Each row comes from the steps of one path. Every step used is in the known rows, and no mark comes twice. Write the path behind each row, first mark first.
In the rows, zero is written as 128.
Known rows:
sovabu, dami: [ 90 135 175 106 121  85 108 123 144 111 113 177 131 140 141 154 132 128
 113 130]
miku, kufi, sovabu, dami: [ 79 101 175  93 152  92 136 112 106 110 110 159 110 215  82  77 130 143
 129 116]
kufi, sovabu: [ 84 133 174 109 148  96 145 135 124  98 133 149 112 184 130 100 120 130
 118 116]
kufi, miku, sovabu, dami, pumat: [185 113 159  65 147 129 173  86 139 105 122 138  66 133 131 187 129 123
 113 149]
kufi, miku, berale, sovabu, dami: [165 108  75  74  96 129 136  87  60 109 118 138 107  93 120 207 124 113
 113 160]
kufi, sovabu, dami, pumat: [ 46 118 161  85 139 103 129 145 161 111 147 162 130 214 128 128 127 130
 132 106]
sovabu, dami, pumat, berale, kufi: [ 98 124 153  98 134 108 127 158 191 118 136 137 119 166 115 151 128 132
 136 113]
miku, berale, kufi, sovabu: [ 96 123 104  94 101 127 134 146  83 115 141 120 101 173 132  87 128 108
 106 115]
kufi, miku, sovabu: [213 126 168  84 156 125 188  78 111  93 111 128  51 114 134 161 124 125
 102 159]
kufi, sovabu, dami, pumat, berale: [ 56 122 163  97 160  99 134 158 172 114 146 147 131 214 106 126 121 127
 146 106]
berale, sovabu: [ 91 124 127 119 115  83 132 114 138  86 121 152 109  93 114 137 116 127
 134 151]
dami, pumat, berale, kufi: [143 131 154 109 139 128 172 156 187 101 142  93  87 156 107 138 119 138
 141 116]
kufi, sovabu, dami: [ 48 126 167  99 145  86 113 144 137 113 133 173 134 197 134 106 126 127
 121 110]
dami, pumat, berale: [144 140 170 112 147 120 180 134 180  96 131  99  92 155 100 177 116 138
 147 126]
kufi, miku, berale, sovabu: [183 113  75  80  98 136 155  81  52  99 118 121  93  87 117 198 120 118
 112 163]
berale, kufi, miku, sovabu: [199 118 146  83 138 131 167 122 120 104 128 121  54 117 147  98 129 125
  93 140]
sovabu, kufi: [126 143 145 149 126 102 132 130 149 108 107 143 101 101 175 198 119 136
 104 148]
pumat, berale, kufi: [149 146 164 135 160 102 152 167 157 105 121 108  98 128 112  95 118 130
 128 124]
dami, pumat, zerane: [190 136 151  82 140 127 179 118 183  94 156 129  98 106 124 152 125 145
 134 130]

Write each row's path:
[192 130 121 127 129 127 147 112 116 106 107 131  92  80 180 233 116 140
  95 161]
sovabu, kufi, miku
[ 67 111  76  87  78 111 122 110 110 110 131 143 121 123 104 184 126 104
 137 142]
miku, berale, sovabu, dami, pumat
[187 119 165  73 155 116 161  85 120 106 113 149  71 120 135 168 129 120
 103 154]
kufi, miku, sovabu, dami
[ 87 124  62 126  91 109 128 116  98 109 117 131 107  89 131 194 117 105
 124 158]
miku, berale, sovabu, kufi
[113 126 136 112 142 110 171 137 188  91 135 105 100 128  82 173 111 133
 162 136]
dami, pumat, berale, sovabu
[190 128  90 121 110 141 147 106  82 115 108 118  92  83 174 246 119 125
  94 162]
sovabu, kufi, miku, berale
[ 55 115 124 109 113  73 102 124 147 102 119 179 135 103 115 145 123 120
 135 147]
berale, sovabu, dami
[174 112 144  76 136 125 147 128 130 113 129 138  68 121 149 102 132 122
  94 138]
berale, kufi, miku, sovabu, dami
[210 125 111  80 103 146 165  79  48 102 113 114  88 107 133 205 124 122
  96 152]
kufi, miku, berale
[135 111  76 125 119 107 134 115 127  98 115 143 102  56 146 205 111 129
 122 172]
berale, sovabu, kufi, miku
[118 126 153 104 151 127 169 169 188 104 152  96  94 185 103 110 117 137
 147 108]
dami, pumat, berale, kufi, sovabu
[ 87 100 168  92 169 101 157 126 142 112 119 133 108 230  58  94 125 144
 152 112]
miku, kufi, sovabu, dami, pumat, berale
[110 127 117 130 144 112 165 146 200 100 134 106 101 112 102 200 108 132
 159 143]
dami, pumat, berale, sovabu, kufi
[ 91 126  86 106  87 107 136 103  85 100 121 132 106 103 106 160 121 105
 127 150]
miku, berale, sovabu
[ 89 134 137 134 158  72 127 150 164 104 114 143 130 105  81 142 113 117
 156 144]
pumat, berale, sovabu, dami
[ 76 119 103  90 101 121 117 151  90 125 141 138 115 176 134  91 132 105
 108 110]
miku, berale, kufi, sovabu, dami
[ 66 110 142  86 125 113 117 172 161 116 158 148 114 199 144  68 131 130
 117  98]
berale, kufi, sovabu, dami, pumat
[ 82 122 100 146 120  86 125 131 157  98 116 152 112  68 144 180 112 126
 129 163]
berale, sovabu, kufi
[202 136 146 117 162 122 162 151 132 105 123  97  89 118 112 120 117 133
 120 133]
pumat, berale, kufi, miku
[124 143 171 136 166  98 167 117 170 106 108 140  55 113 158 155 121 115
 109 153]
miku, sovabu, kufi
